In the rows, 128 means zero.
Known rows, with every step that occurs:
bozu/kitenuk/girofi/vonepum: [154 131 156 124 133  98 125 174 139 125 104 127 168 147 132 130 124 122
 136 119 136 136 105 147 159 161 149  80 164 137 180 105 114 142  98 122
 129 120 134 114 123 153 128 155]
bozu/kitenuk/girofi: [158 138 140 140 118  43 128 160 140 124 107 117 173 154 124 125 127 136
 121 128 129 127 108 135 137 160 151  81 180 116 161  82 107 135 116 124
 109 121 146 115 124 130 134 135]
girofi/kitenuk/bozu: [159 151 120 138 124  88 123 146 132 179 166 114 132 147 140 148 148 147
 118 150 140 120 137 133 130 155 142 174 172  85 157 104  93 129 104 124
  61 125 131 129 153 118 150 125]
robu/vonepum/nopi/duviv: [127 124 110 133 123 151 182 130 132 163  98 154 119 122 130 147 151 120
 159  98 124 125 127 119 116 131  90 135 120 116 103 167 118 134 137 133
 188 148 130 136  76 134 122 157]
robu/vonepum/nopi/duviv/girofi: [103 146 114 138 111 188 163 123 132 152 115 145 129  97 130 137 142 109
 163  83 122 131 113 122 105 119  97 146 117 114  90 194 149 135 158 140
 209 136 127 158  78 134 118 152]
vonepum/nopi: [146 127 112 132 116 106 151 126 126 143 110 137 133 129 122 137 136 130
 135 141 125 113 120 126 110 118 125 118 161 118  91 111 121 120 123 131
 107 125 137 135  97 114 123 124]
lodod/kunul: [121  85 127 138 146  92 144 126 144 150 120 133 141 160 107 133 120 138
 124 146 135 128 110 125 144 115 132 127 195 115 120 122  67 131 122 115
 116 106 160  95 149 107 122 110]
buler/duviv/girofi/vonepum/robu: [ 99 173 116 112 130 215 109 130 138 125 124 146 128  79 144 120 134 111
 138 120 128 139 147 149 121 112 120 111  98 160 117 178 168 119 138 139
 147 130 123 138 139 164 108 128]
girofi/vonepum/nopi: [141 125 128 118 132 156 151 137 123 142 106 149 130 116 130 142 129 117
 147 135 132 124 117 138 132 119 123 131 147 141 109 136 128 126 107 130
 132 128 120 132  97 136 117 146]
bozu/kitenuk/girofi/duviv/buler/moti: [139 149 146 131 124  94  27 138 114  56 110 116 169 182 123 122  99 130
 106  82 135 133  87 141 126 154 147 137 132 160 204  93 135 125 112 156
 166 153 164 128 164 126 142 147]
robu/vonepum/nopi/duviv/girofi/kitenuk: [129 183 114 133 114 167 159 140 121 176 139 142 114  90 141 141 157 122
 178 100 128 126 124 120 113 126 103 152  80  87 118 209 137 133 151 145
 222 145 131 174  83 142 127 155]
nopi/vonepum/robu: [155 148  84 112 129 129 182 124 132 154 114 152 147 136 136 141 163 116
 169 134 127 141 168 125 131 124 108 129 158 113 113 117 120 123 121 104
 123 132 121 122 116 138 117 122]
buler/duviv/nopi: [ 98  89 126 114 121 152  95 113 120 111  99 138 113  87 125 120 117 131
  95 128 130 115 130 146 103 121 141  83 153 173 135 134 202 116 140 137
 107 130 137 130 146 136 124 103]
buler/duviv: [111 103 115 121 129 141 107 136 136 125 104 134 118  97 127 127 126 145
  92 147 126 123 136 136 109 128 127  82 129 141 122  86 143 110 135 136
  79 139 142 119 142 127 127 113]
kitenuk/buler/moti: [121 115 143 147 112 135 180 149  96  97 118 119 166 144 128 142 125 135
  52 129 146 157 119 125 132 154 145 124  92 142 168  95 120 117 143 132
  93 126 156 144 130  93 127 119]
kitenuk/buler/duviv: [ 94 104 141 131 118 172 151 139 129 105  99 124 134  99 140 124 139 139
  64 142 133 139 135 130 117 136 137  72 107 166 140  88 153 116 158 134
  79 135 151 131 134 124 124 128]
kitenuk/bozu: [132 115 120 144 120 105 130 128 142 152 138 122 140 159 129 144 131 135
 101 129 134 121 124 137 127 149 135 161 191 104 132  92 108 131 105 120
  56 118 129 117 144 111 142 123]
lodod/kunul/kitenuk/buler/duviv: [ 72  80 165 159 135  70 176  95 153 115 115 123 118 131  94 120 125 149
  81 114 132 135 121 111 136  99 130  85 140 186 128 125  81 104 166 128
  89 127 168  89 155 119 106 117]
buler/kitenuk/girofi/duviv/nopi: [112 109 147 111 123 127  73 131 120  64 159 134 115 151 150 102 106 121
 132 118 113 107  88 137 134 153 158  88 175 152 170 184 191 162 153 125
 140 126 116 135 140 162 133 128]
vonepum/nopi/duviv/buler/kitenuk/ladi: [153 169 110 127 116 157  80 109 124  83 143 110  81 101 111 117 126 119
 150 125 120 119 160 103  85 132  88 169  12 101  75 117 122 119 116 140
 152 149  80 117 113 113 129 146]
duviv/nopi/vonepum/robu: [141 135  88 102 125 139 171 101 115 140 118 152 141 120 138 131 156 103
 172 113 130 138 165 135 125 116 123 139 185 146 122 163 173 133 128 106
 147 119 116 135 122 143 114 114]
kitenuk/buler/duviv/girofi/vonepum/robu: [ 86 173 138 121 120 240 145 137 129  97 125 134 149  83 157 117 145 103
 107 111 133 156 152 141 126 120 131  98  87 191 134 182 174 124 164 137
 140 123 129 152 132 161 107 139]
girofi/duviv: [103 111 128 108 138 153 116 134 129 118 120 130 115 149 142 134 119 135
 105 123 126 117 112 132 127 129 133 122 154 145 135  99 143 135 129 131
 129 133 147 125 132 121 132 117]
nopi/duviv/girofi/vonepum/robu: [100 186 112 103 141 233 161 128 129 147 137 141 130 112 147 130 135  94
 158  82 127 146 132 142 128 120 111 156  73 143 118 183 150 147 135 123
 191 121 106 136 106 153 120 134]
girofi/kitenuk: [161 146 118 120 129 109 132 163 116 166 142 122 131 128 137 141 139 152
 121 167 135 124 136 131 133 142 138 129 119  86 151  92 111 127 108 127
  98 125 137 134 139 116 136 109]
girofi/vonepum/nopi/duviv/buler/moti: [125 149 123 116 138 213 107 107  98  96 105 144 128 124 123 141 113 108
 140  75 140 141 109 139 107 120 103 186  60 158 136 138 134 119 108 149
 197 155 122 135 119 129 131 165]
kitenuk/buler: [121 107 141 132 121 152 182 148 121 114 114 120 160 140 136 132 135 130
  73 141 135 144 133 124 138 146 142 101 124 135 141  88 127 132 140 122
  86 111 146 136 121 106 128 122]
nopi/duviv: [112 121 114 113 139 167 167 132 127 148 114 131 123 130 131 137 130 129
 106 111 129 127 126 130 116 134 117 125 102 122 126  92 130 136 132 118
 134 131 127 118 113 117 138 123]
robu/vonepum: [136  92 120 136 119 131 144 158 136 156 103 143 148 140 127 147 135 135
 121 144 131 138 142 130 142 148 111 112 157  94 135 121 110 131 115 128
 129 126 135 129 126 120 121 127]
duviv/buler: [147 122 107 122 130 157  75 128 122 112 101 122 155 151 120 128 116 129
 112 147 128 127 145 139 123 125 122 142 139 112 125  76 128 123  93 135
 103 119 131 120 157 109 137 111]
girofi/vonepum/nopi/duviv/buler: [123 146 117 102 147 235 105 105 118 123  94 142 122 124 131 136 128 100
 167  92 127 126 129 140 116 110  97 167  88 158 110 141 141 133 100 139
 192 138 109 127 114 143 133 167]
buler/kitenuk/ladi: [154 137 131 135 111  96 105 155 135 105 157 110  92 113 114 125 119 141
 105 174 129 130 168 111 115 158 114 125  60  76 104  80 101 115 112 123
  77 127  96 111 137 102 120 113]
vonepum/nopi/duviv/girofi/kitenuk/kunul: [132 195 134 135 130 114 173 122 110 191 166 117  96  84 142 124 145 131
 164 120 123 119 119 110 124  94 124 165  53 111  92 200 124 126 164 133
 209 133 130 177  80 130 134 133]
lodod/kunul/kitenuk: [113  83 143 154 144  29 157 101 154 149 134 131 123 171  83 133 111 148
 122 129 128 123 108 115 146 102 124 135 186 124 113 116  50 115 120 115
 100 111 150  78 148 102 111  94]
nopi/vonepum: [132 100 102 113 133 143 159 133 128 137 106 147 139 119 131 144 141 126
 136 134 134 139 147 131 131 128 114 119 168 112 121  86 124 125 119 108
 114 129 124 120 126 121 127 126]
buler/kitenuk/girofi/duviv: [120 117 140 121 127 115  74 150 136  74 158 132 116 165 149 108 117 134
 130 135 114 107  94 129 137 161 145  86 151 120 157 137 136 153 143 121
 113 135 122 125 135 153 138 138]
duviv/buler/kitenuk/girofi: [166 128 122 133 119 113  39 148 132  66 141 123 152 165 125 106 111 131
 143 158 115 117 124 134 135 161 135 108 139  86 145 119 131 140 109 128
  86 125 105 120 163 138 141 136]
bozu/kitenuk: [158 125 120 133 128  67 108 155 137 147 101 103 145 127 115 140 127 139
 106 140 132 133 138 125 128 144 144 116 141 115 137  51  94 122  97 126
 109 126 137 106 115 114 129 122]
kunul/lodod: [130  72 129 135 140  97 184 111 141 163 119 137 132 146 107 130 123 137
 148 158 126 130 111 126 140 108 149 109 181 108 105  90  99 130 122 125
  99 108 133 102 136 115 130 109]
duviv/girofi/kitenuk: [139 172 121 125 123 139 102 159 117 151 159 115 134 104 137 131 127 141
 123 152 131 127 128 134 123 136 144 142 107  79 140 128 139 128 128 137
 120 115 138 155 139 116 135 102]

Rows:
[117 168 143 136 127 110  96 144 121 166 160 112 100  57 141 113 130 154
 111 164 129 126 139 124 132 105 141 107  67 121 125 163 144 107 162 141
 136 139 144 166 141 138 130 109]	buler/duviv/girofi/kitenuk/kunul
[113 133  99  86 135 167 145  92 115 121 125 153 118 133 157 126 150 100
 173  90 127 132 149 136 128 108 123 143 188 179 136 179 192 140 142 116
 191 138 127 137 126 155 119 121]	girofi/duviv/nopi/vonepum/robu
[136 128 100 127 125 186 118 110 126 138  87 148 135 131 127 140 146 114
 170  93 122 127 141 123 112 123  84 159 116 123 105 161 124 132 117 145
 205 149 124 137 106 133 127 164]	robu/vonepum/nopi/duviv/buler
[131  73 148 151 149  50 208 102 137 199 133 126 122 145 113 125 126 142
 152 175 124 133 119 114 166  89 150 113 163 119  93 124  71 123 133 114
 123 107 138 113 121 113 127 106]	kitenuk/kunul/lodod
[120 112 141 100 128 103 118 121 124  89 104 139 137 131 149 119 128 105
 161  68 132 126  98 141 134 140 150  90 222 181 184 143 195 150 138 121
 195 136 141 132 126 164 130 153]	bozu/kitenuk/girofi/duviv/nopi/vonepum
[ 92  91 138  91 129 164 145 108 116  82 119 165 136 148 158 115 126 104
 151  78 129 120  97 149 137 131 137  95 232 175 168 176 218 154 157 115
 174 128 143 142 145 161 133 140]	kitenuk/girofi/duviv/nopi/vonepum
[119 129 144 146 115  58 176 122 141 126 142 115 102 140  93 133 112 147
  90 132 131 132 161 113 118 126 104 135  86 112 103  68  98  99 117 130
  66 116 122 101 141  81 111  87]	kunul/kitenuk/ladi
[127 122 132 156 123  33 150 101 155 159 149 114 121 170 106 144 123 143
  98 112 128 118 129 121 125 132 126 176 186 125 123  88  94 115 107 121
  34 121 122 101 145 104 132 107]	kunul/kitenuk/bozu
[158 115 134 146 131  55 106 149 130 154 157 107 106 116 127 120 123 144
 123 192 117 126 149 103 158 129 138 117  94  97 107 128  84 127 123 110
 106 129 104 129 112 123 129 113]	buler/kitenuk/kunul
[127 176 116 114 132 196 133 140 130 141 140 139 151 117 143 131 127 100
 149 120 128 144 141 145 136 117 125 146 126 126 117 177 144 133 121 126
 148 110 116 141 125 145 112 117]	duviv/girofi/vonepum/robu
[132 149  99 116 131 179 117  95 119 122 101 133 129 127 125 128 134 115
 152  97 122 116 127 127  96 109 100 163  99 136  93 118 143 128 118 141
 166 138 121 128 112 119 136 146]	vonepum/nopi/duviv/buler
[134 148 143 117 132 155 138 143 132 102 144 152 111 124 145 119 132 109
 183 105 119 116  96 127 130 152 116  97  94 127 130 186 134 159 139 116
 163 144  92 126  84 175 131 183]	buler/kitenuk/girofi/vonepum/nopi/duviv
[161 142 136 139 113  60 129 158 136 135 112  94 123 111 107 137 124 139
  94 140 141 141 161 117 113 152 125 115  88 104 126  38  92 109  97 131
 103 123 130 104 126  93 121 118]	bozu/kitenuk/ladi
[115 107 170 151 143  40 182 100 154 131 133 162 138 182  96 125 114 125
 177  99 128 114  69 131 163 100 124 108 219 154 121 195  66 128 132 119
 141 113 147  93 123 144 102 148]	lodod/kunul/kitenuk/girofi/vonepum/nopi
[135 123 136 123 147 114  11 119 124 101 152  99  96 141 139 104 112 135
 127 162 111 120 143 108 155 110 129 153  85 137 114 140 115 130 116 130
 160 146 108 132 144 134 137 128]	girofi/duviv/buler/kitenuk/kunul
[115 179 138 128 140 134 153 144 112 191 167 108 106  91 144 121 133 137
 132 128 129 133 128 119 140 107 130 152  48 103 121 169 128 135 156 125
 192 125 132 164 111 128 142 115]	nopi/duviv/girofi/kitenuk/kunul
[118 130  88  99 123 160 144  93 123 127 102 158 117  82 140 123 158 109
 156 111 131 132 176 139 102 112 119 106 157 177 122 163 198 114 148 117
 143 144 122 131 136 162 111 122]	buler/duviv/nopi/vonepum/robu
[156 115 117 149 119  82  67 138 146 137 166 110 112 143 124 134 128 136
 113 157 125 117 138 120 124 167 138 161 149  86 125 105  92 135 105 112
  43 127  97 108 138 124 144 130]	buler/kitenuk/bozu
[113 112 158 162 111  69 195 123 111  97 135 117 147 156 101 141 115 144
  49 108 140 153 120 111 135 139 138 134  81 155 165  85 103 102 143 132
  78 129 147 128 131  88 118 102]	kunul/kitenuk/buler/moti
[ 68 126 159 123 124 252 136 147 126  89 112 129 142  67 148 120 120 112
  77 116 138 153 127 147 128 127 137  83  87 185 145 153 193 121 164 142
 128 123 132 152 137 149 116 144]	kitenuk/buler/duviv/girofi/vonepum
[130 203 113 138 116 144 139 115 129 176 179 117 108 101 145 137 155 122
 156  88 134 111 107 127  93 130 123 206 120  94 116 172 136 135 145 137
 145 134 119 159 107 130 147 150]	vonepum/nopi/duviv/girofi/kitenuk/bozu
[101 160 112 128 120 173 156 110 125 135 126 133 119  98 130 126 126 111
 139  89 121 117 103 125  92 107 112 145 106 122  80 156 162 131 159 137
 173 127 125 149  83 121 128 131]	vonepum/nopi/duviv/girofi
[160 139 118 133 115 131  42 139 128  71 146  98 106 119 109 118 113 134
 115 168 127 129 173 114 110 151 106 147  47  79 109  80 112 114  92 136
  89 128  91 113 164  99 128 118]	duviv/buler/kitenuk/ladi
[ 89 135 122 128 119 174  87 134 137 109 120 128 121  76 128 118 114 134
  88 130 126 126 125 141  99 117 131  90 120 136 111 122 180 108 154 146
 102 130 141 140 144 129 125 106]	buler/duviv/girofi
[125 143 108 120 127 144 178 115 127 147 113 141 117 118 129 138 142 123
 140 104 122 114 116 121 102 120 109 132 113 129  95 119 134 133 137 126
 150 137 129 129  80 125 130 140]	vonepum/nopi/duviv
[101  77 161 163 137  53 208 105 145 129 132 116 145 178  92 129 121 141
  89 118 133 139 116 108 159 108 135 121 164 151 129 119  51 119 145 114
  98 100 157  88 137 100 109 105]	lodod/kunul/kitenuk/buler
[110 126 143 119 116 161 139 136  98 111 126 118 124  77 149 119 145 139
  88 138 142 131 145 136 112 135 160  85 103 176 183 143 197 122 163 142
 115 127 146 159 147 143 130 120]	girofi/kitenuk/buler/duviv/nopi
[129 172 143 135 113 165 156 164 106 124 154 106 156 107 149 127 138 134
  95 143 137 144 129 129 130 139 151 122  94 104 156 131 144 132 154 138
 117 107 148 169 132 115 132 115]	duviv/girofi/kitenuk/buler
[124  86 109 103 126 154 156 111 111 121 104 147 132 108 132 135 132 111
 140 118 136 133 139 139 122 124 131 126 184 142 134 131 185 132 126 111
 134 118 122 131 129 129 125 115]	duviv/nopi/vonepum
[112  92 145 170 140  11 149  81 168 162 158 118 121 191  84 139 120 142
 118 112 133 120 105 117 143 113 131 183 231 128 116 124  40 118 114 114
  61 110 146  73 162 103 123 110]	lodod/kunul/kitenuk/bozu
[113 113 152 151 117  79 203 121 132 120 126 112 143 152 112 132 125 142
  75 124 126 140 136 114 141 124 134 112 116 149 136  85 113 118 139 122
  71 113 135 117 121 101 117 104]	kunul/kitenuk/buler
[164 124 129 140 137  84  51 136 125 122 144  96 114 128 121 110 115 137
 127 188 114 127 158 110 157 123 129 148  81 102 105 122  93 122  99 123
 117 133 101 129 140 121 136 118]	duviv/buler/kitenuk/kunul
[156 105 150 146 148  34 196 121 127 221 159 121 109 133 122 126 142 158
 174 191 129 130 131 112 171  95 157 127 136  90 121 132  63 124 128 120
 135 116 141 131 131 120 135 111]	girofi/kitenuk/kunul/lodod
[ 95 146 134 121 122 205  91 123 131 112 111 150 111  54 133 123 120 113
 136 114 130 122 114 146 104 102 120  99 118 166  98 177 180 111 145 152
 154 136 129 155 114 153 112 144]	buler/duviv/girofi/vonepum/nopi
[137 139 106 134 131 152  35 112 142 113 154 101 108 142 128 125 132 121
 130 120 122 120 144 119 106 156 116 200  96 100 127 109 108 144 102 120
  99 139  79 104 154 130 158 150]	nopi/duviv/buler/kitenuk/bozu
[146 123 115 134 123 134  71 130 100  84 113 124 161 153 111 139 103 135
  89 133 138 141 133 139 117 137 129 167 107 115 148  85 128 108 101 146
 108 137 141 132 166  94 134 110]	duviv/buler/moti
[153 152  96 121 130 160  61 108 125  99 129 119  99 113 122 121 130 119
 161 126 112 113 137 112  99 127 106 160  50 113  92 125 130 132 113 136
 156 151  86 122 104 134 137 151]	vonepum/nopi/duviv/buler/kitenuk
[160 142 139 134 138  60 157 152 116 199 151 114 121 120 138 134 140 158
 123 183 131 125 149 119 161 123 140 131 100  91 135 121  89 122 120 121
 121 125 142 152 127 118 135 110]	girofi/kitenuk/kunul
[162  81 138 150 149  62  91  95 138 145 150 107 106 140 104 105 116 139
 178 192 113 131 139 105 161  96 145 135 101 100  87 131  72 122 112 121
 128 122  98 109 145 125 135 119]	duviv/buler/kitenuk/kunul/lodod
[137  94 134 140 158 104 117  84 138 154 150 108  89 131 108 101 123 131
 183 157 110 135 137  99 149  96 131 151  62 111  89 142  71 135 125 117
 174 130  88 103 130 134 143 133]	nopi/duviv/buler/kitenuk/kunul/lodod
[ 88 110 148 105 122 142 124 120 115  83 129 146 140 171 153 109 109 119
 119  94 125 109  79 152 136 135 154  91 213 173 174 174 209 156 156 131
 151 114 153 144 140 146 134 123]	kitenuk/girofi/duviv/nopi
[123 114 148 117 134 148 155 164 128 113 121 157 162 159 143 130 118 120
 132 129 132 131  96 155 160 153 136  84 179 127 166 132 140 148 120 120
 110 111 133 126 138 150 128 143]	kitenuk/girofi/vonepum
[152 124 138 118 135 167  38 158 130  63 140 134 154 152 134 113 104 114
 159 152 122 128 125 145 156 162 130 115 121 111 162 145 134 146  96 126
 113 127  93 119 161 160 136 158]	duviv/buler/kitenuk/girofi/vonepum
[117 121 116 103 143 180  52 114 125  94 109 123 131 164 137 125 112 127
 116 122 122 120 128 138 125 118 122 151 147 146 137  94 152 133 109 145
 143 137 140 126 159 119 139 122]	girofi/duviv/buler
[164 145 150 130 123  71 140 153 136 126 100 140 158 136 129 134 133 115
 164 112 132 122  98 142 143 144 143  86 178 144 150 131 119 137 107 129
 151 131 133 126  89 159 120 173]	bozu/kitenuk/girofi/vonepum/nopi
